Each row was made from one path, in order. Every step used is in the known rows, and no mark comes twice. Write each row's path.
In the rows, zero is written as 128.
Known rows
T -> X: [146 147 126  97  72 156 151 126 117 145 154 118 142 137  85 155 117  80
 139 155  84 172 168 145 133 183  85 112 120]
G -> H -> U -> K: [109  87  97 115 139 130 115 149 100 140 128 133 146 109 139 181 119 155
  99 122 136 123  89 118 132  99 150 136 137]
G -> K -> U -> H: [145 117 134 141 134 136 160 114 154 133 103 102 146 145 106  73 178 138
 124 138 109  93 130 173 157  86 178 166 121]
H -> G -> K: [138 154 144  84  78 135 124 150 169 118 162 143 138 158 121 134 135 124
 124  74 177 137 105 147 131  94  91 115 123]
J -> K: [152 138 159 156  63 124 164 113 135 164 166 131 133 158  67 178  92 128
 135  95  92 151 166 117 181 153 146 118 155]
H -> U: [116 148 105 125  73 143 156 135 107 129 149 123 168 112 110 132 119 137
 106 137 118 146 137 129 115 116 144 112 143]
K -> G -> H -> U: [133 156 125 135 103 103 133 126  86 106 129 134 143 109 120 136  79 158
 113 136 152 133  85 119 156 130 109 131 121]
J -> K -> U: [125 137 141 203 105 154 163 115 125 144 155  96 145 153  53 147 104 136
 115 143  73 139 173 124 176 131 169 162 147]
K -> X -> T: [138 155 139  96 138 170 132 122 125 141 161 114  90 129 164 133 177  79
 151 146 109 181 155 117 161 133  79 105 122]
P -> B: [119 149 153  99  85 157 146 126 109 136 129 113 148 144  83 130 161 109
 143  89  57 120 134  72 167 128 156 109 120]
H -> U -> K -> X -> T: [ 97 113  91 105 201 138 101 181 124 139 129 120  89  95 152 137 180 114
 121 152 135 122 136 114 124  80 120 113 138]
D -> H -> U -> K: [118 138  76 113 169 117 121 168 119 141 103 119 133  89 119 138  99 139
 114 128  88  71 131 106  61 109 177 105 127]
P -> K -> X -> T: [115 106 146 109 171 145 132 143 120 161 140 130  69 116 164 163 210  74
 151 118 107 162 167  95 167  92 128 101 141]
D -> H -> G -> K -> X -> T: [160 184 149  51 174 145  82 160 180 135 153 124  74 120 188  91 154  93
 165  90 159 119 122 119 106 101  53  85  98]
K -> N: [138 146 152 150 110 191 174  96 126 114 141 116 147 119 153 122 148 113
 117 155  87 202 154 136 165 159 127 131 136]
N -> K -> U -> H: [121 119 101 173 115 130 139  75 144 126 103  85 156 132  96  94 119 133
 143 201  86 171 135 153 131 120 203 175 148]
U -> H -> G: [146 112 122  73  39 149 115 100 165 128 128 116 149 148 165  92 127 146
 147 140 134 136 137 170  86 140 137 124 133]
U -> K -> G -> H: [134 126 130 130 161  94 122 133 110 114 112 146  98 131 123 182 103 130
 121 120 126 117  88 114 177 135 109 148 105]
X -> T: [132 165 145 105 111 207 153 105 127 149 172 113 129 162 142 167 155  86
 142 123 104 176 149 130 163 153 110 123 125]
N -> H -> U -> K -> X -> T: [ 86  93  96  99 206 137  82 162 108 153  95 146 112  82 135 132 149 110
 148 176 155  80 149  96  65 150 126 105 132]
B -> P -> K -> U: [ 92 105  94 198 177 209 144 133 100 146 123  98 128 169 135 100 186 130
 102 120 112  99 132 148 136  49 204 162 149]
B -> P -> K -> N: [117  97 128 182 176 213 157 117 112 145 121 124 112 150 185 103 195 123
 111 105 128 145 134 156 157  85 179 139 162]
N -> H: [127 129 140 115  74 155 142  88 111 145 122 151 171 130 102 149  96 100
 149 157 113 122 165 116  88 215 130 109 120]
N -> K -> G: [123 193 124 168 105  70 144 103 129  99 124 133 125 135  66 163  67 105
 143 155 123 185 114 108 162 145 122 131 136]
N -> K -> U: [ 97 157 100 194 122 148 145  98 125 114 143  93 164 138  76 138 107 111
 122 182  91 204 136 123 143 114 163 170 143]
G -> H -> U -> K -> X -> T: [111  86 108  92 203 144  85 160 106 150 139 125  90  91 187 160 171 130
 125 138 152 138  99 111 153  87 107 129 133]
J -> K -> N: [154 125 180 187 103 155 175 100 144 143 151 121 128 136 108 145 113 129
 126 122  89 186 174 127 202 165 142 137 160]
H -> U -> K: [ 96 114  78 126 139 125 131 169 113 133 119 128 144 111 103 158 129 137
  95 135 121 109 126 121 106  97 167 125 145]
N -> H -> U -> K -> X: [ 90  74  82 112 170  87  91 163 105 130  75 161 129  59 111 123 123 131
 132 189 147  67 152  97  42 144 141 103 134]
D -> H -> G -> K -> U: [137 179 123 117 151 161 111 149 164 113 139  97 143 135 127  83 113 129
 120 110 125  97 119 135  83  88 126 136  97]
G -> H: [151 126 149 114  69 160 143  91 104 142 158 128 153 140 155 174 118 123
 123 112 110 182 114 125 173 153 110 133 119]
U -> H -> D: [151 110 115 109  60  73 155  97 137 130 142 108 129 187 146  97 159 145
 137  96  94 104 139 184 111 138 142 130 118]
N -> K -> X -> T: [121 160 129 124 148 130 114 107 138 140 159 115  94 122 139 151 143  74
 165 158 125 228 136 105 163 128  96 119 144]
J -> K -> G -> H -> D: [163 142 171 172  87  17 140 114 120 122 174 134  96 195  87 170  72 165
 133  45 128 110 104 137 203 156  89 145 118]
U -> K -> X: [119 101 103 111 170  96 121 161 132 122 118 135  86 102 137 149 160 103
 124 154  94 134 144 109 133  99 115 116 125]

Which path is each row?
[115 153 129 130 114 170 119 153 158 107 156 111 152 154 108 100 147 131
 104 119 163 126 114 154 128  72 115 158 116] : H -> G -> K -> U
[123 121 155 141 145 146 144 123 118 125  96 156 174  87 109  95 130 133
 122 143 176 101 132 130 105 164 140 119 139] : G -> K -> N -> H -> U
[118 137  83  93 235 130  91 176 126 146 108 110  76  74 169 116 145 110
 139 148 101  92 141  92  77  95 129  92 121] : D -> H -> U -> K -> X -> T
[146 143 156 170  97  68 135 130 108 133 140 139 127 122  71 166  46 180
 121 103 150 120 100 109 187 138 131 136 148] : J -> K -> G -> H -> U
[163 175 161 100 148 167 119 133 178 112 132 122 128 118 175  81 120 123
 128  93 143 142 118 136 107 129  96 110 112] : D -> H -> G -> K -> N
[128 112 146 147 121  26 142 133  95 118 146 150  91 175 132 182 133 139
 122  46 126 106  95 123 169 105 116 135 109] : P -> K -> G -> H -> D
[114  89 135 144 172 171 134 110 121 134  83 148 142 104 132 144 130 108
 128 176 109 119 159 120  97 202 149 136 129] : U -> K -> N -> H
[120  89 106 142 163 144 129 146 106 151 117 136  76 130 173 105 197 114
 129 103 138 114 135 126 139  48 147 105 150] : B -> P -> K -> X
[ 87  89  85 120 138 120 110 148 101 144  87 156 165  95  84 153 102 134
 124 162 137  67 141 110  47 165 173 115 136] : N -> H -> U -> K
[ 98 148  86 142 165  79 129 180 111  99  96 142 116 106  81 141 101 145
 100 148 131  84 112 116 117  98 146 131 129] : H -> U -> K -> G
[152 161 155 130 100 116 144 104 102 109 134 140 127 139 131 158  89 128
 129 126 122 153  94 119 186 156  89 137 104] : K -> G -> H
[110 115 131 150 111 179 144  96  99 120 103 141 186  83 126  97 106 137
 124 190 135 137 158 121  75 199 150 119 144] : K -> N -> H -> U
[122 124  67 104 199  79 101 185 121 126  92 123  95  54 146 105 114 131
 123 155  87  76 139  91  56  87 145  89 120] : D -> H -> U -> K -> X
[102  86 128 118 147 183  88 121 151 121  96 149 148 107 157 128 115 126
 129 167 156 126 145 134  55 199 121 136 133] : U -> K -> N -> H -> G
[124 113 105 119  74 185 112 102 155 114 120  81 162 142 152  63 136 159
 130 176 115 127 144 177  82 116 159 163 128] : K -> U -> H -> G
[161 120 150  43 135 129  87 140 194 140 126 124  79 140 192  68 200 118
 170 111 192 121 119 169 131  91  83 114 124] : U -> H -> G -> K -> X -> T
[146 121 134 116  65  98 143 100 103 126 191 120 138 187 157 160 130 139
 117  65 115 149 100 152 153 138  88 138 101] : G -> H -> D
[124 173  78 130 201  72 119 175 118 105  81 131 107  86  97 121  68 142
 118 143 100  51 120  95  77 113 154 108 111] : D -> H -> U -> K -> G
[147 108 186 182 103 155 152  71 132 161 116 144 150 123  83 140  82 124
 154 149 110 143 188 114 143 236 151 127 153] : J -> K -> N -> H
[143 127 180 139 137 160 159  99 137 130 102 161 155 116 115 108 140 105
 138 133 152 125 142 130 139 191 120 124 122] : G -> K -> N -> H
[141 117 119 146 126  73 157 127 148 115 128  95 131 193 106  59 194 155
 116  90 116  61 119 196 140  76 161 171 105] : G -> K -> U -> H -> D
[130 123 114 138 154  23 119 145 112  93 134 141  90 178 129 173 121 148
 109  75 126  90  76 139 157 125  89 157  90] : U -> K -> G -> H -> D
[148 161 138 137  91  50 140 112 100  95 163 130 109 185 135 146 106 146
 122  76 125 124  85 145 166 144  67 142  90] : K -> G -> H -> D
[115 118  86 176 106  66 134  85 140 113 132  74 147 180 104  87 136 150
 133 148  93 144 128 182 112 109 184 182 133] : N -> K -> U -> H -> D
[133 118 146  72 101  97  82 147 156 120 117 170 127 104 129 102 124 112
 156 127 205  94 129 117  67 144  64  93 111] : N -> H -> G -> K -> X
[115  75 118 144 176 166 120 132 102 123 119 127 145  84 175 149 141 160
  85 147 131 159  97 129 152 110 150 155 145] : G -> H -> U -> K -> N
[138 171  98 115 107 135 144 133 111 133 128 108 159  97 126 113  82 133
 125 131  85 111 142 108  67 134 157  90 122] : D -> H -> U
[163 113 162  92 108 149 128 111 190 117 109 127 132 133 183  54 176 150
 135 116 170 138 117 182 137 114 126 139 136] : U -> H -> G -> K -> N
[106  66 110 130 109 160 113 123 151 137 103 100 143 134 150  93 170 149
 127 149 111 105 155 157  86  80 207 159 148] : P -> K -> U -> H -> G
[135 113 161 141 127  89 146 118  98 134 121 154 100 128 129 189 122 121
 128  94 121 133 106  93 192 122 138 126 125] : P -> K -> G -> H
[139 144 163 113 114 172 131 135 172 105 151 135 136 135 161 104 159 128
 111 103 177 171 114 154 152 110  89 131 132] : H -> G -> K -> N
[115 108 103 167 162 127 120 147  73 136 108 143 111 138 152 118 129 171
 107  83 189  72  63 130 146  62 163 134 147] : B -> P -> K -> G -> H -> U
[104 134 134 125 115 167  99 130 147 118 125 139 177 139  89  99 117 129
 132 144 181  85 126 143  71 147 117 145 111] : N -> H -> G -> K -> U
[167 151 185 166  90  74 147 106 118 137 144 141 104 153  80 183  52 148
 142  91 124 134 115 106 221 165 110 139 132] : J -> K -> G -> H
[137 124 166 144 133  94 157 109 132 117 134 154 143 163 119 100 155 123
 129  86 158  95 132 157 118 181  99 132 107] : G -> K -> N -> H -> D
[162 164 133  68 139  92  91 162 172 114 135 134  92 101 163  80 123 117
 145  95 147 106 118 112  83  88  69  83 101] : D -> H -> G -> K -> X
[121 154 113 141 165  90 142 158 127 106 105 142  98 131  90 166 113 114
 116 140 106 105 121 117 152 123 124 134 116] : U -> K -> G
[121 162 114 160 112  64 114 108 103 103 127 134 145 105  91 156  45 154
 127 146 166 182  63 103 156 121 127 143 143] : N -> K -> G -> H -> U
[138 158 153  62 144 153  91 161 171 129 171 133  83 144 166 113 186  95
 148  96 195 154 116 136 153  84  43 106 117] : H -> G -> K -> X -> T
[114  68  92 109 167  91  92 170 101 132 118 140 109  71 164 150 141 150
 106 147 140 125  97 105 133  80 120 123 131] : G -> H -> U -> K -> X
[137 107 180 154  81 167 110  89 156 143 131 146 156 127 113 124  64 139
 149 141 157 144 173 126  95 233 120 124 158] : J -> K -> N -> H -> G
[121 119 152 116  84 200 103  88 141 112 120 139 173 114 163 101  97 121
 139 172 156 161 157 134  60 219 101 124 131] : K -> N -> H -> G
